Known rows, with every step that occurs
V/E: [-2.58  1.72 -2.35  0.00 -2.25 -1.57  0.28 -1.45 -0.53 -2.12  2.44  2.35
 -0.07  0.14  3.16 -0.25  2.82 -0.23]
Z/N/B/V/E/S/G: [-4.89  4.26 -3.25 -3.07 -1.41 -0.47  0.19 -2.69 -2.99  0.17  3.93  2.93
 -5.65  1.88  2.91  0.59  1.01 -1.51]
S/B/V: [-6.62  3.26 -0.30  1.16 -1.44 -0.51 -0.16 -1.00  2.98 -1.77  3.14  1.56
 -2.77  1.13  4.11 -3.39 -1.25  1.69]
N/B: [-3.95  1.28 -2.91  0.15 -3.97  1.51 -0.53 -0.66 -1.64 -3.19  2.74 -0.11
 -0.42 -2.83  2.53 -1.45 -1.76  3.57]
S/B: [-5.09 -0.03 -0.74  1.57  0.38 -2.03 -1.72 -1.16  3.00 -2.60  3.50  2.09
 -1.70  1.28  5.00 -1.10 -0.83  2.26]
T/V/E: [-1.60  1.84 -2.50  1.39 -2.00 -0.76 -0.05 -2.04  1.26 -2.94  3.14  4.21
  0.62  0.06  0.54  1.78  3.20 -1.15]
Z/V/E: [-3.00  0.91 -2.74  2.28 -3.16 -1.91 -0.99 -3.88  0.01 -3.08  0.25  3.73
  0.58 -1.30  2.88  0.17  2.83 -1.40]
N/E/S/B: [-6.41  0.91 -2.57 -1.08  1.64 -1.48 -0.89 -2.78  1.99  0.02  6.84  2.32
 -2.56  2.48  4.14  1.24  0.15  0.04]
Z/S/G: [-6.07  0.00 -1.36  0.46 -1.00 -3.01 -4.15 -2.93  1.35 -1.26  1.29  1.68
 -0.93  1.08  6.42  1.18  1.39  2.40]
V/E/N: [-1.30  1.92 -1.98  0.58 -3.83 -1.83  1.21 -1.63 -2.91 -4.22  5.37  2.36
 -1.39  1.27  3.58 -0.64  3.84 -0.21]
T/V/E/S/Z: [-4.13  3.87 -2.56 -0.01  0.40  0.86 -2.43 -1.01  2.34 -3.65  6.47  5.86
 -1.95  1.74  0.12  1.77  3.19 -4.41]
Z/N: [-4.12 -0.31 -3.34  1.42 -1.31 -1.80  1.22 -3.98 -0.58 -4.78  0.34  1.79
 -2.08 -1.10  3.36 -0.56  0.25  4.30]
T/V: [-2.92  0.64 -2.07  2.78 -1.47  0.10 -0.94 -2.31  3.53 -4.34  3.09  2.42
  0.13 -1.39  1.21  1.70  0.11  1.75]
N/B/V/E/S: [-4.99  4.99 -3.07 -2.66 -2.75  1.38  0.26 -0.73 -1.63  0.65  5.29  2.64
 -3.00  0.72  0.99 -0.12  2.21 -2.86]
T/V/E/S: [-2.99  1.83 -3.01 -0.25  0.42 -0.55 -1.42 -2.15  2.31 -0.99  5.94  4.98
 -1.47  1.49  0.44  4.34  3.97 -3.75]
B/V/E/N: [-2.67  4.57 -1.45  0.23 -5.02 -0.53  2.66 -1.33 -2.90 -3.43  5.04  1.91
 -2.24  1.42  2.95 -2.57  3.61 -0.66]
Z/N/E/S: [-5.77  0.84 -4.93 -1.50  0.16 -1.14  1.86 -5.28 -1.33 -1.68  4.52  1.98
 -2.69  0.27  2.60  2.11  1.06  1.39]
V/E/S: [-3.75  1.67 -2.81 -1.42  0.11 -1.23 -1.26 -1.52  0.76 -0.24  5.23  3.12
 -2.22  1.62  2.72  2.57  3.54 -3.02]
V/E/S/Z/N/B: [-4.51  3.66 -4.62 -1.79 -2.02  1.11  0.07 -1.96 -4.47 -3.87  3.69  4.61
 -3.15 -0.07  0.25 -1.21  1.43 -0.46]

Rows
[-3.93  2.79 -2.45  2.37 -2.88 -0.77 -1.83 -3.04  0.23 -4.95  0.97  4.90
  0.11 -0.92  2.32 -1.46  2.65 -2.39] | S/Z/V/E
[-4.44  4.84 -2.05  0.09 -6.56  2.30  1.95 -0.65 -3.46 -3.84  4.64 -0.41
 -2.56 -1.53  2.29 -4.11 -0.91  2.50] | E/N/B/V
[-3.91  5.38 -2.72 -1.34 -5.56  1.45  1.91 -0.58 -3.28 -1.13  2.51  1.65
 -0.79 -1.09  1.17 -3.26  1.24 -0.02] | N/B/V/E
[-7.87  3.97 -1.86 -1.24 -0.26  0.12  0.93 -2.42  1.94  0.57  6.07  1.98
 -3.43  2.12  3.36 -1.25 -0.36 -0.41] | N/E/S/B/V
[-5.95  6.82 -2.70 -2.32 -2.64  2.78 -0.86  0.34 -1.49 -2.09  6.01  3.81
 -3.31  1.02  0.48 -2.30  1.54 -3.57] | N/B/V/E/S/Z
[-6.82  2.42 -3.62  1.38 -1.17  0.64 -2.08 -4.75  1.51 -4.36  3.72  3.53
 -1.25 -1.32  2.41  0.22  0.46 -1.88] | N/E/S/Z/V
[-1.42  2.84 -3.09 -0.42 -5.76  0.48  1.22 -0.76 -5.79 -3.86  5.44  1.64
 -1.14 -0.47  1.95 -1.67  1.90  0.95] | V/E/N/B
[-4.07  4.70 -1.80 -0.30 -3.74 -0.24  1.77 -1.28 -0.47 -1.27  2.20  2.01
 -1.03  0.35  2.51 -2.24  2.44 -0.71] | B/V/E
[-4.75  6.64 -3.46 -1.10 -5.01  1.63  2.53 -1.47 -4.80 -3.65  1.64  3.80
 -2.28 -0.66  0.16 -4.83  1.42  0.08] | S/Z/N/B/V/E
[-5.20  0.47 -1.98  1.03  1.39 -2.81 -3.41 -3.01  2.57 -0.47  4.23  5.76
 -2.72  2.68  3.53  1.82  2.71 -3.80] | Z/V/E/S/B
[-6.46  4.04 -1.20  0.17 -2.37 -2.35 -0.83 -1.58  0.07  0.56  1.84  4.94
 -0.57  2.82  3.31 -2.58  4.23 -1.35] | Z/S/B/V/E
[-4.85  4.29 -0.86  0.09 -2.06 -1.27  0.93 -1.02  0.57 -0.60  3.12  3.41
 -1.92  2.22  3.16 -2.92  2.04 -1.23] | S/B/V/E
[-6.15  5.26 -3.30 -1.00 -0.72  0.10  1.02 -2.63 -1.22 -3.52  3.31  5.11
 -4.63  1.69  1.19 -1.97  2.89 -2.03] | B/V/E/S/Z/N
[-6.02  0.01 -1.16  0.18  2.56 -1.83 -3.01 -1.15  3.83 -0.87  6.09  2.92
 -3.70  2.81  4.48  1.25  0.15 -0.51] | E/S/B
[-5.48  1.46 -2.83 -2.36  0.63 -1.26 -1.00 -3.60  0.95 -0.21  6.24  0.20
 -3.54  1.50  5.48  3.07 -0.52  0.13] | N/E/S/G
